Known rows, with every way that one mark hangs from another
J_66(J_364 J_891): [0.75, 0.92, -0.36, 0.03, -0.76, 2.42, 2.88, -0.18, -0.16, -4.10, 3.69, 0.66, -1.83, 0.24, -0.29, 1.62, 2.11, 2.92, -3.22, 2.52, -0.85, -4.27, 0.34, 0.69, -1.74]
J_66(J_364(J_393 J_577) J_891 J_992): [-1.03, 0.62, -1.41, 0.35, -1.12, 1.76, 3.56, -0.40, -2.82, -1.89, 5.40, 0.22, -3.34, -0.61, -1.11, 0.23, 2.43, 3.40, -0.94, 4.59, -1.80, -5.43, 0.07, 0.54, -2.75]
J_364(J_66(J_891 J_992) J_393 J_577(J_815)): [-0.50, -0.47, 1.95, 0.29, -1.62, -0.36, 0.61, 0.58, -3.22, 0.54, 4.40, -1.44, -0.81, -2.40, 0.27, -2.07, -0.25, 3.00, 0.83, 2.50, -4.88, -1.79, 3.18, 0.20, -1.91]
J_373(J_393(J_364(J_577))): [1.72, 0.00, 3.19, -2.92, 0.48, 0.59, 3.23, 1.21, 3.40, -4.22, 1.35, 0.29, 3.45, -0.28, 0.75, 1.54, -1.65, 3.36, -2.86, 0.01, -0.24, 1.14, 1.46, 2.75, 1.70]
J_393(J_364(J_66(J_891) J_577(J_815))): [1.48, -0.01, 3.05, -1.41, -0.04, -0.25, 1.13, 2.03, 0.90, -2.35, 2.00, -1.17, 2.44, -1.59, 0.61, 0.16, -0.92, 2.35, -0.22, 1.10, -1.77, 0.29, 1.42, 0.37, 1.04]
J_364(J_66 J_393 J_577): [0.47, -0.29, 3.23, -2.22, 0.39, -1.20, 0.23, 1.39, -2.14, -0.06, 2.63, -0.65, 0.66, -1.36, 1.07, -1.34, -2.71, 2.39, -1.47, 0.25, -5.26, -0.48, 5.07, 0.68, 0.51]
J_506(J_66(J_364(J_393 J_577) J_992)): [-0.68, 1.40, 0.55, -1.19, -2.33, 1.62, 2.04, -1.02, -2.20, -3.00, 4.56, 0.77, -1.89, 0.42, -1.18, -1.55, -0.80, 3.10, -1.37, 2.19, -1.13, -3.30, 1.50, 0.52, 0.35]
J_66(J_364(J_577(J_815)) J_891(J_735) J_992): [0.92, 2.29, -0.60, 1.58, -2.11, 2.02, 4.14, -1.31, -0.37, -1.89, 6.13, 0.03, -2.72, -2.34, -1.33, -0.24, 2.43, 3.28, -1.10, 4.99, -1.40, -4.75, -0.97, 0.90, -1.22]
J_506(J_66(J_364(J_577) J_891(J_735))): [1.11, 2.18, 1.71, 0.02, -1.48, 1.73, 1.92, -0.59, 0.05, -3.10, 5.00, 0.87, -2.36, -0.86, -1.10, -1.18, 0.31, 2.95, -2.52, 2.33, -1.42, -3.10, 1.14, 0.33, 0.96]
J_506(J_66(J_364(J_393 J_577) J_891 J_992)): [-1.16, 1.10, 0.01, 0.01, -2.18, 1.92, 2.04, -0.97, -2.66, -2.99, 5.31, 0.68, -3.07, -0.07, -1.42, -1.53, 0.80, 3.45, -0.93, 3.27, -1.37, -4.13, 0.76, 0.05, -0.90]
J_509(J_506(J_66(J_364(J_577) J_891 J_992))): [-1.02, 1.89, 1.00, -0.22, -2.52, 2.94, 2.09, 1.10, -0.95, -4.03, 5.29, 0.52, -1.17, -0.53, -0.43, -0.63, 2.21, 2.59, -2.24, 3.11, -1.25, -2.53, -0.74, 0.95, -1.71]
J_66(J_891 J_992): [-0.20, -0.15, -1.84, -0.36, -1.60, 1.31, 2.88, -0.76, -2.53, -4.32, 4.24, 0.34, -1.21, -2.01, -0.09, 0.76, 1.70, 4.08, -1.87, 3.17, -0.64, -4.28, 0.61, 0.62, -1.53]
J_506(J_66(J_364(J_393) J_891(J_735) J_992)): [-1.57, 0.95, -0.41, -0.32, -2.55, 1.47, 2.40, -2.67, -1.85, -3.46, 5.08, 0.84, -3.41, -1.03, -1.73, -1.72, 0.62, 3.03, -1.18, 3.19, -0.84, -4.68, 1.03, 0.31, -0.09]
J_373(J_393(J_364(J_66))): [0.51, -0.47, 2.82, -2.91, 0.25, 0.60, 2.48, 0.22, 2.80, -4.37, 0.90, -0.10, 4.07, -0.07, 0.91, 0.87, -2.37, 2.88, -2.23, -0.42, -0.52, 1.39, 2.16, 2.26, 1.57]
J_364(J_66(J_992) J_393 J_577): [-0.47, -0.22, 1.75, -1.92, -0.30, -0.99, 0.85, 0.51, -3.48, 0.01, 3.62, -0.75, 0.35, -1.71, 0.66, -1.76, -2.43, 2.85, -0.37, 1.28, -4.85, -1.43, 4.13, 0.44, 0.02]
J_373(J_393(J_364(J_66(J_891 J_992)))): [-0.09, -0.63, 1.91, -2.19, -0.08, 0.83, 2.82, -0.15, 2.06, -4.25, 1.69, -0.19, 3.43, -0.46, 0.65, 0.63, -1.46, 3.19, -1.40, 0.66, -0.33, 0.52, 1.38, 1.88, 0.66]
J_66(J_891): [1.22, -0.17, 0.22, -0.94, -0.59, 0.99, 1.93, 0.57, -0.78, -4.52, 2.92, 0.52, -0.67, -1.48, 0.35, 1.49, 1.35, 3.50, -3.47, 1.50, -1.24, -3.00, 1.81, 0.81, -0.79]
J_393(J_364(J_66 J_577(J_815))): [1.83, 0.09, 3.39, -2.19, -0.06, -0.47, 1.22, 1.88, 1.10, -2.49, 1.39, -1.10, 3.20, -1.22, 0.79, 0.11, -1.97, 2.16, -0.60, 0.35, -1.72, 0.98, 1.91, 0.60, 1.97]

Rows
[0.74, 0.01, 1.88, -2.59, 0.44, -0.50, 1.84, 1.35, -0.24, -2.60, 2.10, -0.81, 3.11, -1.31, 0.67, 0.04, -2.20, 2.44, -0.35, 0.99, -1.50, 0.00, 1.63, 0.31, 2.03] : J_393(J_364(J_66(J_992) J_577))
[1.25, 2.26, -0.11, 0.01, -2.48, 2.22, 3.65, -0.44, -0.98, -2.48, 4.57, 0.24, -0.64, 0.05, -0.59, 0.44, 0.43, 3.26, -1.51, 3.27, -0.84, -3.39, -0.30, 1.23, -0.82] : J_66(J_364(J_577(J_815)) J_992)
[-1.37, 1.82, 0.67, -0.40, -2.71, 2.56, 2.29, -0.14, -0.48, -4.31, 5.12, 0.65, -1.42, -1.19, -0.64, -0.71, 2.11, 2.21, -2.37, 3.13, -0.96, -2.95, -0.51, 1.18, -1.09] : J_509(J_506(J_66(J_364 J_891(J_735) J_992)))
[1.25, 1.05, 1.95, -0.96, -1.33, 1.19, 2.47, 0.53, -0.01, -1.94, 2.96, 0.31, -1.27, 0.50, -0.33, 0.70, 0.01, 2.43, -2.75, 1.86, -2.29, -2.55, 2.01, 1.57, -0.52] : J_66(J_364(J_393 J_577(J_815)))
[-0.43, -0.02, -0.16, -0.62, -1.14, 0.72, 1.17, -0.80, -2.80, -2.89, 3.75, -0.60, 0.69, -1.68, 0.72, -0.82, -0.58, 3.04, -0.89, 1.65, -2.61, -2.35, 2.21, -0.15, -0.88] : J_364(J_66(J_891 J_992))
[-0.14, 1.11, -0.12, -0.60, -2.34, 1.41, 3.40, -0.72, -1.83, -1.80, 4.32, 0.10, -1.79, -0.02, -0.86, 0.04, 0.46, 3.00, -1.02, 3.39, -1.69, -3.83, 0.66, 1.30, -1.25] : J_66(J_364(J_393 J_577(J_815)) J_992)
[1.33, 0.04, 2.63, -2.13, 1.03, -0.81, 1.60, 1.60, 1.09, -2.34, 2.31, -0.74, 2.30, -2.24, 0.46, 0.03, -1.42, 2.20, -0.97, 1.07, -2.01, -0.05, 1.81, 0.31, 2.16] : J_393(J_364(J_66(J_891(J_735)) J_577))
[0.09, 1.10, 1.80, 0.08, -2.24, 1.83, 1.28, -0.08, -0.96, -2.82, 4.44, 0.53, -2.78, 0.18, -1.16, -1.17, 0.74, 2.98, -1.67, 2.14, -1.76, -3.10, 1.54, 0.39, -0.62] : J_506(J_66(J_364(J_393 J_577(J_815)) J_891))
[-2.19, -1.19, 0.14, -1.26, -0.92, -1.00, 1.19, -1.86, -3.20, -1.45, 3.59, -0.53, -1.17, -2.79, 0.14, -1.66, -0.88, 2.53, -0.29, 1.96, -4.01, -3.11, 3.89, 0.26, -0.46] : J_364(J_66(J_891(J_735) J_992) J_393)
[-1.27, 1.06, 0.84, -0.82, -2.63, 2.31, 1.61, 0.82, -1.38, -4.85, 4.46, 0.63, -0.59, -1.15, -0.03, -0.46, 1.77, 2.79, -2.39, 2.47, -1.01, -2.27, 0.09, 1.07, -1.39] : J_509(J_506(J_66(J_891 J_992)))
[-0.38, 0.34, 0.01, -0.71, -0.97, 0.20, 1.58, -1.55, -2.02, -2.52, 4.08, -0.47, 0.38, -2.86, 0.39, -1.23, -0.82, 2.78, -0.99, 1.82, -2.85, -2.51, 2.38, 0.04, 0.16] : J_364(J_66(J_891(J_735) J_992))
[-1.72, 0.50, -2.04, 0.08, -1.63, 1.22, 4.02, -2.82, -1.79, -2.73, 5.07, 0.61, -3.84, -1.91, -1.60, -0.01, 2.02, 2.78, -1.33, 4.59, -1.28, -6.05, 0.40, 0.90, -1.38] : J_66(J_364(J_393) J_891(J_735) J_992)
[1.05, 0.10, 3.21, -1.94, -0.42, 0.67, 2.81, 0.63, 2.52, -3.32, 1.89, -0.55, 3.85, -0.59, 0.74, 0.31, -2.09, 3.16, -1.21, 0.41, -0.92, 1.63, 1.46, 2.21, 1.25] : J_373(J_393(J_364(J_66(J_992) J_577(J_815))))
[1.30, 1.31, 1.33, -0.20, -0.23, 0.15, 1.49, 0.37, -1.78, -0.57, 5.23, -0.70, 0.41, -3.29, 0.57, -1.68, -0.91, 3.15, -0.74, 2.38, -4.01, -1.73, 2.28, 0.18, 0.35] : J_364(J_66(J_891(J_735) J_992) J_577)
[1.01, 0.91, 1.45, -1.76, -0.37, 0.92, 2.62, 0.62, -0.39, -2.12, 3.02, 0.68, -1.17, 0.62, -0.17, 1.02, -0.36, 2.45, -3.21, 1.59, -2.32, -2.83, 2.21, 1.50, -0.16] : J_66(J_364(J_393 J_577))
[1.75, -0.08, 3.07, -1.79, -1.29, -0.53, 1.28, 1.59, -0.67, -1.23, 2.48, -0.03, -0.60, -1.48, 0.29, 0.16, -0.64, 3.12, -2.33, 0.91, -3.39, -1.12, 3.72, 1.82, 0.05] : J_364(J_393 J_577(J_815))
[0.82, 0.35, 1.48, -0.85, -0.21, -0.02, 0.97, -0.63, -0.73, -2.59, 3.14, -0.39, 0.69, -2.58, 0.85, -0.81, -1.12, 2.44, -2.11, 0.75, -3.30, -1.63, 3.27, 0.29, 0.69] : J_364(J_66(J_891(J_735)))
[-0.94, -0.59, 1.21, -0.84, -0.17, -0.65, 0.76, 0.59, -3.85, 0.15, 4.43, -0.81, -0.80, -2.24, 0.48, -1.85, -0.81, 3.11, 0.07, 2.28, -4.97, -2.21, 3.61, -0.03, -1.30] : J_364(J_66(J_891 J_992) J_393 J_577)
[0.77, -0.21, 3.65, -0.12, -0.83, -1.14, 0.38, 0.75, -1.14, 0.76, 3.80, -1.33, -0.89, -3.28, 0.31, -2.00, -0.80, 2.39, -0.45, 1.53, -5.59, -0.95, 4.25, 0.58, -0.30] : J_364(J_66(J_891(J_735)) J_393 J_577(J_815))
[1.54, 0.07, 3.91, -2.03, -0.11, 0.62, 2.51, 1.11, 3.23, -3.24, 1.47, -0.58, 3.99, -0.47, 0.92, 0.49, -2.13, 2.94, -1.60, -0.07, -1.21, 1.98, 1.90, 2.36, 1.45] : J_373(J_393(J_364(J_66 J_577(J_815))))
[-0.41, 1.58, -0.15, -1.09, -2.67, 2.23, 2.24, -1.89, -1.69, -4.54, 4.25, 0.97, -1.23, 0.71, -1.04, -1.09, -0.77, 3.03, -1.84, 1.98, -0.09, -3.37, 0.86, 0.38, 0.66] : J_506(J_66(J_364 J_992))
[-2.42, -1.58, -0.15, -1.32, -0.91, -0.44, 0.81, -1.14, -4.02, -1.86, 3.28, -0.68, -0.80, -1.69, 0.37, -1.30, -0.73, 2.77, -0.19, 1.79, -3.80, -2.95, 3.66, 0.05, -1.47] : J_364(J_66(J_891 J_992) J_393)
[0.64, 0.62, 1.14, 0.64, -1.17, 1.66, 2.46, 0.76, -0.54, -1.75, 4.10, 0.00, -2.79, -0.30, -0.72, 0.73, 2.37, 2.84, -2.08, 3.18, -2.46, -3.71, 1.07, 0.95, -2.39] : J_66(J_364(J_393 J_577(J_815)) J_891)
[-0.70, -0.16, 1.40, -0.90, -0.11, -1.16, 1.12, -0.07, -3.15, 0.45, 4.65, -0.82, -1.11, -3.39, 0.12, -2.19, -0.97, 2.81, -0.06, 2.43, -5.26, -2.44, 3.70, 0.13, -0.24] : J_364(J_66(J_891(J_735) J_992) J_393 J_577)
[0.54, -0.57, 3.30, -0.13, -0.94, -0.58, 0.02, 1.46, -1.91, 0.40, 3.45, -1.35, -0.57, -2.13, 0.59, -1.66, -0.56, 2.68, -0.29, 1.45, -5.31, -0.88, 4.04, 0.37, -1.32] : J_364(J_66(J_891) J_393 J_577(J_815))
[-0.75, 0.64, -0.87, 1.13, -2.13, 1.92, 3.34, -0.40, -2.37, -1.62, 5.43, -0.09, -3.27, -0.73, -1.20, 0.09, 2.72, 3.34, -0.39, 4.80, -1.82, -4.99, -0.24, 0.63, -3.11] : J_66(J_364(J_393 J_577(J_815)) J_891 J_992)
[-0.38, 1.61, -2.04, 0.52, -1.69, 2.00, 4.35, -2.41, -0.96, -3.35, 5.42, 0.53, -2.69, -1.82, -1.35, 0.31, 2.19, 3.05, -1.81, 4.47, -0.53, -5.63, -0.60, 0.71, -1.03] : J_66(J_364 J_891(J_735) J_992)
[-0.57, -0.82, 0.57, -2.25, -0.01, -0.15, 1.72, 0.22, -0.59, -4.03, 1.95, -0.67, 2.20, -1.29, 0.45, 0.32, -0.86, 2.43, -0.28, 1.38, -0.70, -1.24, 1.22, 0.03, 0.90] : J_393(J_364(J_66(J_891 J_992)))
[2.42, 1.03, 3.31, 0.62, -1.02, 0.57, 0.36, 1.89, -0.69, -0.81, 3.91, -1.30, 1.06, -2.09, 0.93, -1.09, -0.37, 3.00, -0.93, 1.18, -4.13, -0.26, 2.59, 0.25, -0.77] : J_364(J_66(J_891) J_577(J_815))
[2.37, 0.15, 2.90, -2.57, -0.22, -0.29, 2.14, 2.08, 1.76, -3.56, 1.30, -0.31, 2.45, -1.11, 0.35, 1.30, -0.96, 2.68, -1.71, 0.83, -0.42, 0.11, 1.19, 1.23, 2.04] : J_393(J_364(J_577(J_815)))
[0.25, -0.67, 1.79, -2.36, 0.60, -0.65, 1.56, 0.24, 0.95, -3.71, 1.40, -0.57, 2.20, -1.81, 0.50, 0.39, -1.31, 1.92, -1.17, 0.67, -1.11, -0.52, 1.85, 0.34, 1.98] : J_393(J_364(J_66(J_891(J_735))))
